Each row was made from one small tree. The marks that hang from a mark follow it in brackets, in alphabetical order. Every link used is in the known rows. Write each row's tree.
Known rows
sama[dake diviso zuvo[lomu]]: [-1.92 -4.35  4.83 -0.62  2.24 -0.72  1.62 -1.25 -0.80  3.96  0.26 -0.91
  0.29  2.09 -4.56  0.77  1.72 -2.48  0.61]
zuvo[bova[lare] lomu[dake] sazal]: [ 1.22  3.83 -0.65 -0.22  5.28 -1.53  0.62  1.10 -1.74  1.77  5.36  1.15
  0.88  1.51  2.58 -0.30 -3.09 -0.18 -1.97]
bova[dake[lomu] legu zuvo]: [ 3.81 -0.15  3.65 -0.36 -1.94 -0.39  1.38  1.44 -1.51 -3.75 -2.29  2.33
  3.43  0.32  0.87  0.08 -0.97 -3.15  1.04]
sama[dake[sazal] diviso zuvo[bova[lare] lomu]]: [-2.03 -4.74  2.34 -1.36  4.07 -1.76  0.75 -0.13 -1.74  3.72  2.81 -0.28
  1.14  2.32 -3.28  0.65  0.06 -2.01  1.73]
zuvo[bova lomu sazal[dake]]: [ 3.22  4.77 -1.89  0.00  4.42 -0.98  0.51 -0.71 -2.26  2.00  2.22  1.20
 -0.41  2.37  1.55  2.03 -0.93 -0.47 -1.88]
fole[dake]: [-0.26  0.11  2.22  0.23 -0.63 -0.89 -0.48  2.20 -0.42  1.12 -3.11 -0.79
  1.59  1.02 -0.49  1.75 -0.94  1.14  0.64]
sama[dake[lomu sazal] diviso zuvo[bova[lare legu]]]: [-2.38 -4.51  2.39 -1.55  1.95 -1.57 -0.07  0.97 -3.55  0.12  2.24  0.42
  2.96  1.89 -3.09  0.71  0.57 -1.32  2.05]
dake[lomu sazal]: [-2.40  0.44 -3.67 -1.68 -0.68 -0.50 -3.44  1.78 -1.44 -5.33  0.14  0.93
  0.93 -2.96  1.46 -0.29  1.17 -1.33  2.51]
bova[lare legu]: [ 3.99 -0.18  1.68  0.01 -0.30 -1.42  1.67  0.69 -0.45 -0.43  0.54  1.85
  2.00  0.57  0.60  0.02 -4.19 -0.03  0.34]
sama[dake[lomu] zuvo[bova[legu]]]: [-0.68 -1.42  4.31 -0.79  0.17  0.71  0.74  1.03 -4.47 -1.04  1.48  0.74
  1.84  2.02 -2.10  1.63  0.66 -3.74 -0.49]
fole[dake[lomu]]: [-1.42  0.64  2.85 -0.33 -1.28 -0.22 -2.50  2.49 -1.46 -1.81 -3.40 -0.07
  2.11 -0.05 -0.26  1.36 -0.83  0.35  0.82]
bova[lare legu zuvo]: [ 4.51 -1.00  2.43 -0.37 -0.86 -1.42  3.08 -0.07 -0.18 -1.85  2.79  2.90
  2.88  0.47  0.67 -0.87 -5.59 -2.87  0.98]
zuvo[bova[dake[lomu sazal]]]: [-0.29  0.18 -0.39 -0.64  1.76 -0.03 -2.12  1.94 -2.32 -1.07 -0.19  0.60
  1.49  0.98  1.40  0.41  0.34  0.61  0.52]
sama[dake[sazal] diviso zuvo[bova[lare legu] lomu]]: [-0.39 -4.25  2.97 -1.11  3.95 -2.30  2.05  0.16 -1.95  3.31  2.66  0.13
  1.40  2.67 -2.95  1.01 -0.03 -1.73  1.51]
sama[dake[sazal] diviso zuvo]: [-3.26 -5.39  0.46 -1.07  1.14 -1.72  1.08  0.24 -1.35  2.86  0.49 -1.46
  1.45  1.33 -4.11  1.01  2.95 -1.40  2.50]
lomu[dake[sazal]]: [-2.00 -0.16 -1.90 -0.11  0.62 -1.22 -0.09  3.27 -1.60 -0.40  2.19 -0.79
  1.32 -1.06  1.35  1.21  1.06  1.95  1.76]
sazal[dake[lomu]]: [ 0.86  0.81  0.56 -0.31 -1.39  0.96 -2.81  0.16 -3.45 -1.70 -2.11  1.14
  1.33 -0.02 -0.74  3.32 -0.43  0.30  1.20]
sama[dake[lomu] diviso]: [-2.20 -3.09  4.57 -0.25  0.64 -0.09 -1.88 -0.52 -1.74 -0.57  2.23 -0.28
  1.69  0.57 -2.89  0.60  1.75  1.57  0.89]
zuvo[bova[dake[sazal] lare]]: [ 0.99 -1.00 -0.60 -0.61  2.29 -0.71 -1.42  1.80 -1.61  1.27  0.57  0.77
  2.12  1.63  1.21  0.17 -2.60  0.74  0.83]
sama[dake[lomu] diviso zuvo]: [-3.93 -4.57  4.24 -1.06  0.31  0.00 -0.51 -0.44 -2.41  0.73 -0.17 -0.62
  1.84  1.27 -4.70  0.46  2.35 -2.08  1.10]

Which tree is each row?
[-1.30 -1.03 -0.32 -0.67  2.66 -1.95  2.14  0.24 -1.56  2.49 -2.39 -0.25
  2.03  3.22 -1.95 -0.69  2.18 -0.58 -0.48] : sama[diviso zuvo[bova[dake[lomu] legu] sazal]]
[ 1.75  0.83  1.92 -0.46  2.71 -0.94  3.46  0.20 -2.94  2.29  2.45  0.43
  0.66  2.88 -1.24  1.59  0.56 -4.73 -1.65] : sama[dake zuvo[bova[legu] lomu sazal]]
[ 5.09 -2.07  0.22 -0.91 -0.98 -2.45  1.99  2.19 -0.51 -1.26 -0.70  2.49
  4.48  0.27  1.43 -0.03 -4.40 -3.06  3.12] : bova[dake[sazal] lare legu zuvo]
[ 0.88 -0.50  0.27 -0.69  4.13 -2.35  2.68 -1.11 -1.57  4.32 -0.62  0.68
  1.14  3.55 -2.18  0.53 -0.94 -1.15 -0.32] : sama[diviso zuvo[bova[lare legu] lomu sazal[dake]]]
[-1.81 -0.34  0.45 -0.87  2.83 -0.38  1.51  1.31 -1.85  1.79  0.51 -0.03
 -0.21  1.24 -0.30  0.45  0.21 -3.05 -0.06] : sama[zuvo[bova lomu[dake[sazal]]]]
[-1.94  0.40 -0.36 -0.93 -1.11 -1.25 -2.92  3.44 -1.44 -2.64 -3.01 -0.15
  2.24 -1.07  0.54  1.53 -0.11  0.21  2.38] : fole[dake[lomu sazal]]
[ 3.45 -0.02  0.36 -1.08  0.99 -1.28  0.54  0.10  0.45  0.89 -0.11  2.17
  3.11  0.41  1.02 -1.34 -4.89 -5.22  0.91] : bova[dake lare zuvo[lomu sazal]]
[ 1.81  2.03 -2.64 -0.34  2.89 -1.32 -0.23  1.14 -1.67  2.03  1.26  0.78
  2.52  2.44  1.68 -0.47 -2.30  0.11 -1.22] : zuvo[bova[dake lare] sazal]
[-0.54 -0.80  0.34 -1.08  2.47 -0.29  0.99  0.79 -1.19  2.29 -2.28  0.16
 -0.09  1.65 -0.60  0.27  0.25 -4.07  0.16] : sama[zuvo[bova[dake[sazal]] lomu]]
[ 1.47  0.02 -1.89 -1.02  0.01 -1.27  1.05 -0.68  0.20 -0.91  3.72  2.01
  2.66 -0.12  0.72 -1.94 -4.83 -3.90  0.63] : bova[lare zuvo[sazal]]
[ 4.36 -0.23  2.69 -0.54  0.74 -2.07  3.13  0.98 -0.37 -1.75  3.95  2.96
  2.51 -0.30  1.67 -0.34 -5.52 -3.13  1.55] : bova[lare legu zuvo[lomu[dake[sazal]]]]
[ 0.14 -3.98  6.16 -0.51  3.73 -1.24  2.46 -0.80 -1.98  4.14  2.27  0.23
  1.28  3.67 -3.78  0.82 -0.73 -1.63 -0.02] : sama[dake diviso zuvo[bova[lare legu] lomu]]
[ 3.97 -0.47  3.34 -0.48 -1.29 -0.71 -1.00  2.31 -1.80 -1.81 -3.62  2.29
  4.00  0.28  0.78  0.33 -3.64 -0.96  1.11] : bova[dake[lomu] lare legu]
[-2.99 -1.77 -2.25 -0.79  1.65 -1.89  2.11 -0.93  0.24  3.29 -1.87 -1.11
  0.78  1.72 -2.85 -1.27  2.36 -1.30  0.12] : sama[diviso zuvo[sazal]]
[ 0.11 -1.70 -1.14 -1.63 -0.70 -0.64 -4.04  2.62 -1.38 -1.87 -2.96  1.38
  3.57 -1.42  0.92 -0.25 -2.75 -1.55  3.05] : bova[dake[lomu sazal] lare]
[-2.33 -2.30  3.17 -1.16 -1.22  1.07 -0.56  0.64 -3.34 -1.01 -0.13  0.10
  1.57  0.37 -2.94  1.22  1.17 -4.91  0.51] : sama[dake[lomu] zuvo]
[ 1.08 -2.25  2.76 -1.43 -1.47  0.36 -2.23  0.97 -1.14 -2.49 -1.08  2.50
  4.30 -0.52  0.16 -1.29 -4.79 -4.27  2.10] : bova[dake[lomu] lare zuvo]
[-1.19 -2.47  2.54 -0.87  4.42 -1.68  1.81 -1.12 -1.80  4.65  2.98 -0.22
  1.38  3.41 -3.38  0.15 -0.12 -2.44 -0.55] : sama[dake diviso zuvo[bova[lare] lomu sazal]]
[ 2.88  0.52  0.07  0.13  1.95 -1.26  1.10  2.15 -1.86  0.39 -0.20  0.67
  1.51  2.21  1.70  1.16  0.10  1.52  0.13] : zuvo[bova[dake[sazal] legu]]
